Each row was made from one path, in order. Every step used is in the known rows, and no mark comes twice. Write each row's path.
Known rows
P T Y J H C: [  1 -12   5  -6   6  -6  -3   7   0 -10  -4  -9  19  10   1   7  -2   1
   8   6  -2 -22 -12 -13   0   7  12   6   7   5  23   3  -3  -2   0 -11
   4  10]
S V C H T G E: [  1  -2 -12 -32  11  22  24   3   0  34 -25   6  -9  13  10  16   4 -10
   5 -19 -34  13  -3  28   6 -10 -11  -1 -10  -9   0   0  12  -8 -21 -15
 -11   2]
W Y J H T G E: [  1 -16   4   8   7   1 -12  -9  -1  -9  13 -21   8   3   0  -4   3  15
  -6 -21  13  11   5 -13 -12  -5   2  -4  -5  10   3   4 -12  -7  19 -20
   5  -5]
T Y: [ 14  -5   6  12   5   0 -15   4   0 -15  -4  -7  12   2   3   3  12  -7
  -9  25   2   8  -5  -9   1 -25  22  13 -10 -18  -4  -2  -2   1 -11  11
  22  12]
S V C H T Y: [ -4   1 -10 -27  12  23  14   4   3  32 -23   3  -8  12   4  19  13  -8
   6 -12 -35   5 -11  28   1  -8  -3   3 -11  -9  -2   6   4 -18 -23 -13
  -9   6]
V S: [ 10  24 -15   9 -11  24 -11  17   2  -5  -1 -12   8   4   2  -2  -6  -6
   4  -1 -21   6   7  13   7 -27  10   4   1  -5  -8 -11   0   2  -3  -3
  -8   5]
G E Y J H C: [  2 -13   3   9  -7 -10  10  -7   1   8   7 -18   7  -2   8 -14 -28   1
  -8   3  20  25   4   8   4   8 -18  17 -12   7   9 -17   0   0  13   3
   0   0]
J H T G E: [  2  -2   0  -7  -7  10   4  -7  -8   1  -2  14  -5  -2  -1 -13  11 -24
   9   6  -2  -2   8  -6  -4  11 -13   4   5 -11   2   0  -5  11  19  -6
   1  -8]
Y J H T G: [-17   1   4   9 -11   9  -6  -1  -4   2   2  -7   7   2 -12 -18  -6  -2
  13 -15  -8 -14   6  -8 -15  20  -5  -4   0   6   4  20 -11  -2   7   4
   2 -13]
S V C H: [ -8   0 -18 -21   9  24  19  -2  -2  32 -28   3 -13  11   7  18   4  -5
   3 -10 -41  12  -5  37   3  -4  -6  -3 -10  -9  -5   5   6 -20 -23  -9
 -16   0]
S V C H T: [ -7   6 -14 -27   8  23  18   2   2  37 -23   5 -16  12   2  18   7  -7
   7 -17 -37   3  -9  32   4  -4  -9  -3  -9  -7  -4   7   7 -18 -21 -14
 -18   1]
W Y: [ 10  -9  -2  13   8  -3 -14  -7   3 -11   5 -15  -6   2   2   9  12  17
 -15  -4  10  15   0  -4   3 -22  12  -9  -5  -4 -10   0  -5 -12  10 -18
   0   0]
E Y: [ -6  -5  -1  12   2 -14  13  -3  13  11   1 -11  -5  -4  -3  -1   1   9
   2   6  14  14   8   9   4  -7   1  -1  -6 -12  -1 -10  -2  -9   2  12
  -8 -11]
G E Y J H: [ -1 -11   3   9  -4 -11  11 -12  -1   8   6 -21   5  -5   9 -12 -23   1
 -10   3  19  31  10   6   2   1 -16  13 -16   7   5 -18  -1   2  15   8
  -6  -1]
C H T Y: [ -1  -4  17 -16   8  -9 -11   5   1   6 -14   9  -8  11   4  -4   5   1
   5  -9   5 -16 -11  -5 -13  -7   0   9   3  -3   4   2   2   2   2 -16
   1  15]
H T P: [ 20  22  10 -15  -7  -6 -15  25  10  10  11  12 -11   3 -11   1  15  -4
   6  -7  -1 -13 -10  -8   9 -19   4   0   7  -9 -13   7   2   2  -1   0
   6  15]
W Y J H C: [ -5 -17  -3  18   2   4 -17 -10  -2 -12  12 -21   8   4  -5  -2  -2  21
  -7 -14   8   3  -4  -3 -13   8   5  -3  -2  11   1  10 -17 -21  14 -20
   6  -5]
T Y J H: [ -2 -10   7  18   2   5 -19  -4  -7 -17   0 -15  24   0  -2  -7   4  -4
  -2  16  -3   2  -2  -9 -17   1  16  16 -11  -4   3   7 -15  -6  -3  13
  22   6]
G T H: [ 14  11  -6 -13   3 -14 -11 -13  -4 -21  -9  15 -15  -9   9  29   0  12
 -18  24  -5  -9  13  11  33 -12   7   2  11   5 -16 -23  24  16 -21  16
   9  24]
S V: [  0  12 -14  -8   1  21  11 -13   4  19 -21   3 -28   1   4  11   6 -18
   2   2 -25  12 -15  22  10 -10  -2 -10 -10 -12  -6  11   2 -12 -16   9
  -2   5]
G T Y J H C: [ 11  -6   2   4   3  -4 -17 -17  -7 -18  -3  -5  14  -4   6  16  -7  12
  -4  19   8 -10  -1  -2  20   0   8  16  10   8   5  -7  12  -2 -12   4
  26  22]
Y J H T G E: [-12   0   6   7 -12   7  -4  -3  -6   2   4 -10   8   2  -7 -19 -12  -5
   8 -14  -3  -6   7  -9 -12  18 -10   2  -3  10   5  14  -9   3  11   2
   2  -9]
E Y J H: [-23 -11  -1  19  -2  -8  10 -10   6   9   6 -20   7  -6  -7 -11  -9  11
   8  -3   9   8  11   9 -14  17  -4   1  -7   2   8  -1 -15 -16  10  14
  -8 -16]
E Y W: [-15   5  -1  16   1 -19  17  -1  14  19   9   5  -5  -4  -1   5  -2  16
   0  -9  26  18  19  -2  12   3   4  -3  -5  -7  -7 -16   0  -8   1  20
 -11 -12]
S V C: [ -4   7 -21 -13   3  28  19   1   2  30 -19  -1 -12   8   2  21   8 -10
   1  -4 -40  14  -4  34  13  -8  -2  -6 -14 -13 -10   7   6 -19 -25  -3
 -14  -4]
H J Y E: [  1  12  -3  20 -10  19  -6  -1  -7 -18  29   6   8 -24  -9 -16   6 -15
  -1  17   8   5 -22 -12 -18  13 -10 -10   5  13  -7  20  -4   3   4   3
   1 -14]
W Y J: [ -2 -10   2  18   5  -3 -17  -6   3  -9  10 -28   4   5  -4   3   0  26
 -11 -19  10   9   0  -7  -6 -12  12  -9  -8  10  -5  10  -9 -16   8 -15
   1  -4]
Y E: [  5  16   8  12 -11  -2  -3   1   0   0  10   7  15 -21  -2   8  -3 -19
 -16   4  11  22  -5   9   6  -5  -2 -11 -15 -15  -4 -11   4   4   1  26
  -4 -14]
H C: [  9  -2  -4   8 -16   5  -6  13   3   1  -3   9  -4  11  -6  -6 -19  -2
   1   6  -1 -14 -17   8  14   8   1   6   7  -9  -3   6   7  -7 -10  -7
  15  -2]
J Y E: [  2  24  -2  31  -4   5   1 -12 -12  -6  18  15  15 -30  -7   1  16 -29
 -22  14  28  22  -1  10  -5   7  -6 -16   0  -5   0   4 -11  -7  17  19
  -6 -16]
H T: [  5  22  11  -6 -13  -1  -6  14  13  15   5   5 -20   3 -12  -3   7  -8
   6  -9   5 -18  -9 -12  13 -10  -5  -3   1  -6  -9  11   5   4   3  -8
  -6   0]
T G: [ 12  -9  -4   5   3   5   9   6  -2  -7 -16  10   4   9   3  -2   5  -6
   4   0  -8   7  17  -7   8 -24  15 -11   4 -23  -4   1  11  20 -15  10
  16 -16]

Write each row's path
[ -9 -14   2  -8   1   4  -7  -1  -7  -6 -11   4 -11   7   7 -16 -12  11
   9   0 -14 -11 -14  -2 -23   7  -8   1   8  11  -5  11   5   5  -3 -17
  -4   3] | C H J
[-22  -6   3  13  -3  -9   8  -6  11  14  10 -18   4  -5 -12 -12  -5   9
  13  -9  13   0   7   3 -12  17  -8   2  -6   3   9   2 -14 -15  12  10
 -10 -14] | E Y J H T
[-16  -6   2  18  -2 -14   9  -2  13  12   6 -23   6  -3  -8  -7 -13  18
   6  -9  13   8   8   6  -5   2   1  -2 -10   2   4   0  -7 -13   0  15
  -6 -14] | E Y J
[  7   7  -5 -11  -4   4 -15  14   0 -31   7  14 -14  -6  -1  -4   2   3
  -6  26 -26 -14  -6  -3  -8   2   9   5   0   6 -22  -2   4  21 -24  14
  11   9] | T H J
[  6  17  -5  -1  -3   7 -12   9  -6 -35  19  22  -1 -21  -4  -3  11  -9
 -14  29 -10  -5  -8   2 -14  10   4   0   1   8 -16  -3  -4  17 -15  20
   9   3] | T H J Y E
[  8  -7  -2 -14   8  -8  18   9   2  -3 -16   5   2  12   6  11   4   0
   9  -4  -7 -12   8 -13  15 -15  12 -17  14  -8  14  -2  15  19  -6  -7
  -5  -7] | P T G
[-14  -4  -1   3   4   5  -3  -5 -12  -5   0  17  -7  -1   5 -16  -4   8
   4  -3   3  -6  -8  -6 -25  19 -10  -2  14  18  -4  13   0   0   4 -13
  -6   0] | C H J Y W
[ -8   6  -2  -1 -12  11  -3  -8  -5   5   2  11 -14  -5  -7 -11  14 -21
   8  10  -5 -12  -1  -1  -7  20 -13   2   4  -7  -3   9 -13  -3  22  -5
  -9  -6] | J H T
[  0   7  -8  20  -9  21  -6  -1  -7 -17  21   3  -4 -14  -8 -20   6  -7
   4  20   0  -4 -18 -15 -16  11  -7  -7  11  16 -11  28  -3   1   2  -6
   2 -10] | H J Y
[  3   7  -2  -8  -8   6 -10  -1  -7   1   6  16  -7  -5  -7  -9  18 -17
   8  11 -10  -9  -1   2 -10  13  -7   4   8  -9  -6   5 -15  -3  19   0
   0   5] | J H T P
[ -6 -12  16 -18   8 -13   6   5   2  15 -13   4  -3  13   6 -11  -9   9
  11 -29  10  -7   4  -4 -12  -4 -10   3   4   3  11  -3   6  11   4 -14
  -2   2] | C H T G E Y J
[  3   3   5  -7  11 -14   4   9   4  -4  -3   4   8   7   7  19   7   3
   0   2   8  -9   0 -22  15  -8  19  -1   5   0  11  -8   7   5  -4  -1
  -4  12] | P T Y W
[-20 -13  -2  17  -5  -7   9  -6   7   9   7 -16  10  -3  -9 -11 -14  12
  10  -4  11   1   5  11 -12  24  -7   4  -4   2  11  -1 -14 -18   7  10
  -2 -15] | E Y J H C
[-18  -5  -4  19 -17  11 -10  -4  -8  -2   2  -9  10   4 -10 -19 -22   0
   7  -4  -9 -13  -3   5 -14  33  -6   4   1   9   4  17 -14 -13   5   3
   6 -10] | Y J H C
[ -1  -6  12 -19   6  -7   1   7   0  11 -20  16 -11  14   4  -6   2   2
  12 -21  -1 -16   0  -4 -10  -7  -4  -3  10  -6   4   4   8  11   0 -16
  -1   2] | C H T G
[ 13 -18   3   4   6  -7  17   2   0  -1  -7  -6  15   6  10  -8 -12   1
   0  -7  10  26  22  -6   7 -23   2  -1  -6 -11   6 -14  12  22  -7  12
  15 -12] | T G E Y J
[  0  -6   8   4  -6 -12  10  -7   3  13   9 -19   1  -5   6 -13 -20  -1
  -6  -3  23  23   6   1   3   2 -20  14 -14   8   6 -15  -1   3  18   3
  -6   1] | G E Y J H T
[  4   6  -3 -23   6 -15   5  11   3 -13 -10  10 -12   3   5  18   5   2
  -5  11 -15 -21   1   1  13  -4  12  -7   8   2   4 -12   8  15  -9   2
 -12  11] | P T H
[-13   6   4   6 -12   6 -14   1  -5   3   9  -8   6  -1 -14 -15  -6   0
   9 -11  -9 -13   0  -3 -16  20  -4   1   0   9  -1  18 -16  -9   9   6
   1  -2] | Y J H T P
[ -9  26  -9  35  -1   3   5 -12 -11   2  13  26  -4 -15  -5   1  15 -11
 -15   4  29  13  15  -5   5  13   0 -14  10   3 -11   9  -9  -9  13  14
  -8 -10] | J Y W
[ -7  -9   2  12   4   2 -18 -10   1  -7  15 -23   3   1  -6  -2   7  18
  -4 -19   9   2  -1 -10 -14   2   3  -6  -4  12  -1  12 -18 -18  19 -20
  -2  -5] | W Y J H T
[ 11   1  11  -9   9 -12   1   8   4  -9   0  -2  21  -4   5  19   7  -9
  -4  10   7  -3 -12 -12   9 -13  15  -3  -1  -7  18 -11   6   7  -1   2
  -3   7] | P T Y E
[  0  -5   0  -6  -4   6  10  -8  -4   5   1  10  -3  -3  -2 -12  12 -19
  11   5   4   1   9  -5  -6  13 -15   5   3 -11   6  -4  -7   8  22  -3
   0 -11] | J H T G E Y
[ 15  15  -5  -8   1  -5 -11 -13  -7 -31  10  19  -3 -25   6  21   4   6
 -17  27   3  -7   1   4  20   1   0   0  14  16 -13 -16  20  18 -17  16
  11  18] | G T H J Y E
[ 11  11  15 -11  -2  -9  12  16  13  17   7  14  -6   5  -2  -3   4  -5
   8 -23  22   1  11 -24  18 -15  -5  -1   1  -9  -1  -7  13  20   0  -1
   5  -5] | H T G E Y W
[  8  17  -8  -6   3  -6 -10 -13  -7 -27   8  24 -12 -17   7  21   3  14
 -14  22   3 -11   9  -3  25   4   3   0  18  20 -18 -14  21  16 -19  14
  10  20] | G T H J Y W
[ -7 -15  -2  18   5   2 -16 -14  -4 -12  11 -25   7   1  -3  -1   3  20
  -8 -12   6   9   3  -3 -15   2   6  -7  -6  10  -2   9 -18 -19  18 -15
   0  -6] | W Y J H
[  3  -8  13 -22   6  -8   2   5  -2  11 -18  14 -10  14   9  -8  -5   0
   7 -20   4  -8   1  -5  -6  -9 -10   2   7  -3   5  -3  11  16   4 -18
  -1   6] | C H T G E
[  8  -5   8   0  -3 -15   5  -1   2  10  13 -16   6  -6   6 -11 -17   1
  -6  -2  19  26   6   3   1  -3 -15  16 -12   6   4 -19  -2   2  16   7
  -1   8] | G E Y J H T P
[  8   2  -3 -24   3 -12   3  18   5 -12  -8  16  -8   8   3  16  -4   2
  -2  10 -13 -30  -8   3  15   5  10  -2  13   3   7 -10  10  11 -13  -6
  -4  13] | P T H C
[  8  -9   1 -15  12 -17  28   7   4   4  -8   6   5   9  13  12  -4   4
   4 -12  11   4  16 -17  21 -13   4  -9   8  -1  17 -18  19  21   0  -4
  -8  -3] | P T G E Y W
[ -1  -8   5  -6   9  -7  -1   3  -1 -10  -5 -13  16   6   3   7   3   0
   5   7  -3 -16  -6 -14  -3   1  14   2   3   5  20   3  -3   0   3  -6
  -2   9] | P T Y J H
[ 10  -5   5 -10   9 -11   1   8   4  -8  -9  -6   8   7   6  15   8  -2
   0  13  -1 -11  -8 -14  10 -16  17   1   4  -4  14  -4   5   4  -3  -7
  -1  13] | P T Y
[ 11   7  -5  -9  -6  -3 -12  19   1 -22  -3  24  -9   3  -2   5  -6  -1
 -13  21 -16 -18  -4  15   9   6  11  10   3  -7 -13 -13   3  10 -25  13
  20  12] | T H C
